Every row comes from one small tree of marks. The marks that hang from a mark follow it in brackets, in alphabetical order. Every link used is in the known rows. Which tree was each row made from?
Known rows
losefal{fulem{dini retal} sobamid{budu}}: [-0.66 -1.50 -1.66 -0.46  3.87 -0.35  0.13 -2.66  1.31  0.85  3.09  3.67
 -1.26 -0.42 -2.19 -2.26  2.70  0.47 -0.95  0.01 -1.69  1.54  1.63 -1.01
  0.52  1.35  2.29]
losefal{fulem}: [-0.74 -0.80 -0.55 -1.21  0.69 -0.11  0.47 -0.82 -0.20  1.02  1.46  0.34
 -1.49 -0.75 -0.46 -1.31  1.34 -0.52 -0.26 -0.19 -1.16  0.37  0.79  0.17
  0.91  0.78  0.01]
losefal{fulem{dini{nata} retal} sobamid{budu}}: [-0.86 -0.46 -1.96 -0.58  3.82 -0.46 -0.12 -2.82  0.40  0.67  2.76  3.46
 -0.12 -0.63 -1.86 -1.60  2.42  0.19 -0.40 -0.75 -2.25  1.67  1.22 -0.83
  0.55  0.96  2.15]
retal{fulem{dini} sobamid}: [ 1.36  3.44 -1.16  1.75  0.50 -0.34  0.60 -1.21 -1.33  0.91  1.84  1.21
 -1.59  0.35 -0.41 -0.04 -0.12  1.27 -4.02 -0.75  1.47  1.79  0.04 -0.59
  0.38  3.44  0.90]
retal{fulem{budu dini} sobamid}: [ 1.73  4.27 -0.98  1.34 -0.08 -0.54  1.92 -1.36 -1.13  0.84  2.36  1.66
 -2.62  0.41 -0.27  0.51  0.80  1.50 -3.22 -1.49  0.02  1.51 -0.03 -0.31
  0.56  2.48  1.94]
sobamid{budu dini losefal{fulem nata{retal}}}: [ 0.06 -2.73 -5.18 -4.26 -1.00 -0.72  3.30  0.31  1.26 -0.60  4.79  4.24
  3.43 -0.57 -0.63 -2.73 -1.50 -4.59 -3.89 -0.65 -1.75 -1.01  0.57  0.28
  1.69 -2.13  2.51]
sobamid{budu dini{fulem{retal} nata{losefal}}}: [-1.27  1.22 -1.97 -1.20 -1.25 -0.19  3.04  1.70 -1.28 -0.70  0.73  1.70
  3.84  0.07  0.11  0.21  0.03 -2.57 -1.78 -1.39 -2.23 -0.67 -0.76 -0.96
  0.95 -3.53  0.74]
dini{fulem{losefal{sobamid} retal} nata{budu}}: [ 0.31  2.84  0.73 -0.28 -0.45 -0.75  3.18  0.10 -5.14  0.89 -0.88  2.23
  2.12  0.27 -0.15  2.89  2.16 -0.23  0.02 -3.49 -3.78  2.58 -1.14 -1.20
 -0.24 -1.22  0.87]
retal{nata{dini} sobamid{budu losefal{fulem}}}: [-0.30  1.81 -3.64 -0.93 -1.10 -0.58  1.90  1.59 -0.35  0.77  3.58  1.22
 -2.03  0.47 -0.22 -1.70 -0.67 -3.04 -0.04 -1.90  1.01  1.50  0.23  0.46
  0.93  1.14  0.70]
nata{dini{fulem} losefal{sobamid} retal}: [ 0.96 -5.67  1.13 -0.26  3.24  0.10  3.45  0.83 -3.04  1.41 -2.99 -0.75
  0.86 -0.35  0.60 -0.35  0.33 -1.40  2.85 -3.09 -1.16  0.66 -0.40 -0.60
 -0.87  0.79  2.43]
retal{fulem sobamid{dini}}: [ 0.74  2.97 -2.35  1.28 -0.90  0.14  3.46 -0.14 -0.31  1.07  1.75  1.62
 -1.20  0.10  0.35 -0.47 -0.62  0.96 -3.78 -1.04  0.56  0.29 -0.51 -0.46
  0.65  2.18  0.81]
fulem{budu dini{nata} retal{sobamid{losefal}}}: [ 2.49  6.31 -2.17  0.66  0.92 -1.15  2.09 -2.82 -0.93 -0.18  1.44  4.37
 -0.31  0.26 -1.44  2.76  0.25 -0.14 -0.97 -3.05 -1.67  2.59 -0.39  0.15
  1.34 -1.08  3.44]
nata{budu dini}: [ 1.84 -2.94  1.49 -0.74  1.12 -0.04  1.65  0.89 -2.72  0.92 -1.39 -0.78
 -2.27 -0.09  0.58 -0.63 -0.04 -0.57  1.71 -1.90 -1.82 -0.08 -0.37  0.18
 -0.51  1.82  1.94]
retal{fulem sobamid}: [ 0.53  3.39 -1.38  1.08 -0.95 -0.14  1.31  0.10 -0.82  1.35  2.02  1.08
 -1.72  0.53  0.12 -0.14  0.41  0.86 -2.66 -0.86  1.14  1.19 -0.28 -0.60
  0.32  2.87  0.16]
nata{losefal{fulem}}: [-0.23 -1.24  1.92 -1.46  0.66  0.25  2.46  0.54 -1.09  1.17 -0.06 -1.13
 -1.87 -0.65 -0.36  0.00  1.94  0.28  2.36 -1.21 -0.23  0.26 -0.07 -0.49
 -0.11 -0.99  0.12]
losefal{sobamid}: [-0.46 -1.25 -0.41  0.42  1.62  0.33  1.00 -1.12  1.12  0.82  0.45  1.05
  0.15 -0.17 -0.45 -0.68  0.35  1.53  1.86 -0.30 -0.84  0.61  0.38 -0.33
 -0.67  0.93  0.91]
sobamid{dini{fulem nata{budu retal}} losefal}: [ 1.40  0.05 -2.85 -1.81 -1.31 -0.20  3.49  0.78 -3.28  0.02  0.77  2.03
  5.11 -0.52  0.40  1.54 -2.31 -3.74 -0.92 -2.59 -3.37  0.88 -1.26  0.36
  0.93 -3.76  1.57]
fulem{budu dini losefal retal}: [ 3.13  2.46  1.36  1.18  1.59 -1.29  3.16 -2.30 -0.91 -0.92  0.24  3.65
 -2.87  0.28 -1.38  2.93  2.85  2.54 -3.70 -1.94 -0.79  0.54  0.13 -0.51
  0.51 -0.80  4.01]
nata{dini losefal{sobamid}}: [ 0.50 -4.14  1.78 -0.42  2.44  0.46  2.53  0.95 -0.87  1.28 -2.15 -1.53
 -1.24 -0.43  0.09 -0.66 -0.27  0.96  4.31 -2.17  0.68 -0.39 -0.01 -0.30
 -0.38  1.38  1.97]
nata{dini{fulem}}: [-0.11 -2.14 -0.21 -0.33  0.26 -0.20  0.21  1.23 -2.05  0.68 -1.74 -0.53
  0.85  0.08  0.43 -1.10 -1.79 -1.96 -0.13 -1.17 -0.12 -0.05  0.43  0.27
  1.43  1.95  0.67]
sobamid{dini{fulem{budu}} losefal}: [ 0.71  0.28 -2.82 -1.74 -2.40 -0.05  3.78  1.05 -0.39  0.11  1.79  2.38
  3.37 -0.13 -0.27  0.54 -2.53 -2.73 -1.51 -1.23 -1.98 -0.02 -0.17  0.58
  2.25 -3.26  1.60]
nata{dini}: [ 0.58 -2.52 -0.08 -0.09  1.04 -0.07 -0.15  0.62 -0.65  0.29 -1.47 -0.77
 -0.53 -0.20  0.41 -1.11 -1.54 -0.81  0.48 -0.88  0.62 -0.90  0.32  0.57
  0.79  2.21  1.25]
sobamid{budu dini{fulem{retal{nata}}} losefal}: [-0.32  0.11 -3.93 -1.99 -2.41 -0.38  2.10  2.29  0.27 -0.84  3.52  3.47
  3.78  0.56 -0.91 -0.66 -1.18 -4.28 -3.16 -0.16 -1.05 -0.02 -0.05 -0.49
  1.85 -4.20  1.15]
dini{fulem{losefal} nata{budu}}: [ 0.04  2.61  1.08 -0.91 -1.79 -0.70  2.43  1.19 -5.95  0.61 -0.78  0.11
  2.86  0.12  0.78  2.84  0.82 -1.08 -0.64 -3.16 -3.41  1.81 -1.22 -0.46
 -0.05 -1.01 -0.05]

Write each row's tree
[ 2.43  2.05 -0.66  0.17 -1.40 -0.39  2.74  1.74 -3.76  1.00  2.01  0.11
 -4.42  0.56  0.29 -0.18  1.05 -0.80 -0.05 -2.96  0.55  1.98 -1.15 -0.56
 -0.51  1.16  0.99]
retal{fulem nata{budu dini} sobamid{losefal}}
[ 0.64  0.01 -0.45 -0.16  2.67 -0.50  0.04 -2.63 -0.49  0.44  0.94  2.18
 -2.20 -0.72 -1.70 -0.84  1.92 -0.05 -2.10 -0.32 -0.77  1.25  0.99 -0.48
  1.14  0.76  1.16]
losefal{fulem{dini retal}}
[ 0.77  4.04 -2.28  0.90 -0.43 -0.82  4.49 -0.26  0.32  0.23  1.45  4.23
 -0.34  0.58 -0.58  1.78  0.84  0.78 -4.38 -1.87  0.31  0.38 -0.54 -0.63
  0.72  0.52  2.08]
fulem{losefal retal{sobamid{budu dini{nata}}}}
[ 1.38 -0.29  1.07  0.32  0.01 -0.19  2.18  0.33 -2.50  0.34  0.82  0.57
 -1.00 -0.19  0.40  0.95  2.17  2.61 -2.41 -1.51 -0.81 -0.39 -0.70 -0.96
 -0.71  0.60  1.35]
retal{fulem{losefal{sobamid{dini{nata{budu}}}}}}
[ 2.32 -1.96  2.88  0.76  0.32 -0.35  2.60  1.47 -4.52 -0.13 -0.29 -1.23
 -5.47  0.04  0.66  0.04  3.95  2.25 -0.28 -2.52 -0.37 -0.02 -0.98 -1.35
 -1.96  0.56  1.36]
retal{fulem{losefal{sobamid}} nata{budu dini}}
[-0.82  2.83 -4.25 -1.62 -1.33 -0.41  1.43  0.60  1.33  1.67  5.14  2.83
  0.95  0.60 -0.78 -0.97 -1.17 -2.56 -1.55 -0.48  0.28  1.88  0.62  0.54
  1.60  1.60  0.79]
retal{sobamid{budu losefal{fulem}}}
[-0.03 -1.10 -4.10 -2.35 -1.76 -0.10  1.36  1.94  2.01 -0.75  4.23  2.47
  3.90  0.18 -0.43 -1.01 -2.39 -3.21 -2.67  0.47 -0.31 -1.28  0.13  0.40
  1.51 -2.81  1.61]
sobamid{budu dini losefal}
[ 2.82  0.45  1.30  0.84  2.22 -1.00  1.61 -1.57 -4.26 -0.69 -0.63  0.52
  0.84 -0.48  0.08  2.97  0.46  1.28 -3.15 -2.56 -1.06  1.08 -0.75 -0.14
 -1.17  0.64  2.45]
fulem{dini{nata{budu retal}} losefal}
[ 0.54 -0.46 -0.64 -0.03  3.69 -0.34  2.37 -3.78  0.72  1.15  1.78  3.76
 -3.18 -0.79 -1.91 -0.96  3.26  1.73  0.57 -1.35 -3.15  1.66  1.28 -0.52
  0.67  0.66  3.20]
losefal{fulem{budu dini retal} sobamid}
[ 2.39  2.21  0.95  1.40 -0.91 -0.57  4.45  1.47 -4.51  0.91  0.79 -0.31
 -6.02  0.53  0.86  0.44  2.51  1.50 -1.79 -3.33  0.69  1.15 -1.28 -0.91
 -1.24  2.65  1.21]
retal{fulem{losefal} nata{budu dini} sobamid}
[ 2.58  3.73 -0.51  2.31  2.07 -1.03  2.88 -2.61 -0.71  0.19  0.30  3.91
 -1.76  0.46 -1.71  2.16  0.50  2.24 -5.27 -1.51  1.76  2.10  0.17 -0.73
  0.53  2.43  2.69]
fulem{dini losefal retal{sobamid}}
[ 1.03 -0.46 -3.02 -1.56 -0.40 -0.05  3.15 -0.33  0.44 -0.04  2.21  2.98
  0.18 -0.84 -1.08 -0.49 -0.76 -1.94 -1.46 -0.97 -0.90 -0.13 -0.01  0.19
  1.81 -2.99  1.45]
sobamid{dini losefal{fulem{retal{nata}}}}
[-0.20 -0.22 -1.15  0.66  0.76  0.28  4.38 -1.11  0.37  0.32 -0.10  2.35
 -0.19 -0.23 -0.40 -0.45  0.79  0.99  0.90 -1.39 -2.66  0.36 -0.06 -0.79
 -0.10 -1.43  1.60]
losefal{sobamid{dini{fulem{budu retal{nata}}}}}
[-1.66 -2.67 -3.53 -3.24  1.05 -0.31  4.89 -2.28  1.73  0.60  3.18  4.08
  0.51 -1.07 -0.89 -4.40  0.60 -0.74 -1.28 -1.05 -2.69 -0.50  1.34 -0.58
  0.79  1.25  2.30]
losefal{fulem nata sobamid{budu dini}}
[ 1.44 -1.55  3.00  0.29  0.09 -0.05  2.73  1.62 -3.08 -0.41 -0.75 -2.04
 -5.59 -0.14  0.61 -0.12  4.19  1.77  2.98 -2.84 -0.24 -0.65 -0.96 -1.26
 -1.38 -1.66  1.45]
retal{fulem{budu} nata{dini losefal{sobamid}}}
[ 1.11  2.57 -3.03 -1.44 -1.22 -0.52  3.47 -0.25 -0.35  1.57  2.15  2.63
  0.49  0.37 -0.38 -0.43 -2.50 -1.83 -0.34 -2.13  0.33  2.02 -0.07  0.54
  0.98  2.34  1.50]
retal{sobamid{losefal{nata{budu dini}}}}
[ 2.50 -2.05  0.50  1.05  2.25 -0.66  0.18 -0.85 -2.47 -0.59 -0.06  0.65
 -0.37 -0.15  0.32  0.92  1.91  0.41 -4.24 -0.88  0.04  0.22 -0.46 -0.66
 -1.14  0.58  1.84]
nata{retal{fulem{dini losefal}}}
[ 0.92  0.70 -3.19 -1.47 -1.31  0.02  1.95  0.37 -0.40 -0.52  1.29  1.50
  4.21 -0.79  0.07  1.18 -3.36 -2.04 -0.66 -1.57 -0.89 -0.52 -0.81  0.86
  1.48 -3.04  1.19]
sobamid{dini{nata} losefal}
[ 1.19  2.03  0.86  1.27 -0.55 -0.06  3.28  1.60 -3.13  0.73 -0.20 -1.62
 -5.21  0.27  0.63 -0.21  1.71  0.82  0.60 -2.92  2.26  0.89 -1.15 -1.07
 -0.80  1.38  0.20]
retal{fulem nata{dini losefal} sobamid}
[ 0.13  0.34  1.67 -1.58  0.99  0.12  2.91 -0.09 -3.64  1.17 -0.31 -0.83
 -0.01 -0.88  0.30  1.41  2.20  0.58  4.46 -3.26 -3.31  1.33 -1.17 -0.52
 -1.29 -1.34  0.69]
dini{nata{budu losefal{fulem sobamid}}}
[ 1.54 -0.29  1.57  0.57 -0.74 -0.43  0.82  1.36 -2.90 -1.09 -0.32 -1.50
 -5.14  0.06  0.86 -0.34  3.21  0.54  0.23 -1.94 -0.32 -0.99 -0.66 -0.65
 -0.55 -1.05  0.94]
retal{fulem{budu} nata{dini}}
[-0.06  2.27  0.05 -0.27 -1.22 -0.57  2.20  0.11 -1.62  0.28 -0.23  2.40
  0.17  0.70 -0.53  0.95  1.94 -1.41 -0.68 -1.34 -2.64  1.32 -0.03 -0.74
  1.24 -1.97  0.76]
dini{fulem{budu retal}}
[ 0.44 -2.25 -2.47 -1.38  1.12 -0.38  6.52 -2.61 -0.23 -0.05 -0.32  3.96
  2.09 -0.65  0.11 -1.83 -0.29 -0.59 -0.73 -2.53 -3.44  0.15  0.00 -0.73
 -0.44 -0.23  3.00]
losefal{nata{retal} sobamid{dini{fulem{budu}}}}
[ 0.38  0.00 -0.01 -0.90  2.07 -0.39  0.11 -2.05 -2.42  0.60  1.03  0.27
 -0.73 -1.06 -0.63 -0.33  0.99 -0.27 -0.64 -1.24 -2.12  1.31  0.46  0.15
  0.59  0.76  0.80]
losefal{fulem{dini{nata{budu}}}}
[ 0.26  3.01 -0.98 -0.35 -0.43 -0.59  2.73  0.15 -5.68  1.04 -0.72  0.83
  3.30  0.14  1.06  2.01  0.30 -2.93  0.22 -3.64 -4.33  2.97 -1.48 -0.33
 -0.56 -0.55  0.26]
dini{fulem nata{budu retal{sobamid}}}
[ 1.25 -0.38  3.29 -0.42  0.62  0.02  3.30  0.25 -3.71 -0.12 -0.36 -1.85
 -4.83 -0.45 -0.18  0.41  3.73  0.57  3.06 -2.18 -1.52  1.34 -1.03 -1.14
 -2.14 -2.58  0.05]
retal{nata{budu losefal{fulem{dini}}}}
[ 1.47 -0.31 -1.20 -3.18 -1.64 -0.62  1.71  0.14 -1.07  0.02  2.08  2.12
  1.60  0.01 -0.71 -0.12 -1.09 -2.29  0.26 -1.25 -0.58  1.07 -0.16  0.14
  0.41 -1.25  1.23]
sobamid{losefal{nata{budu}}}
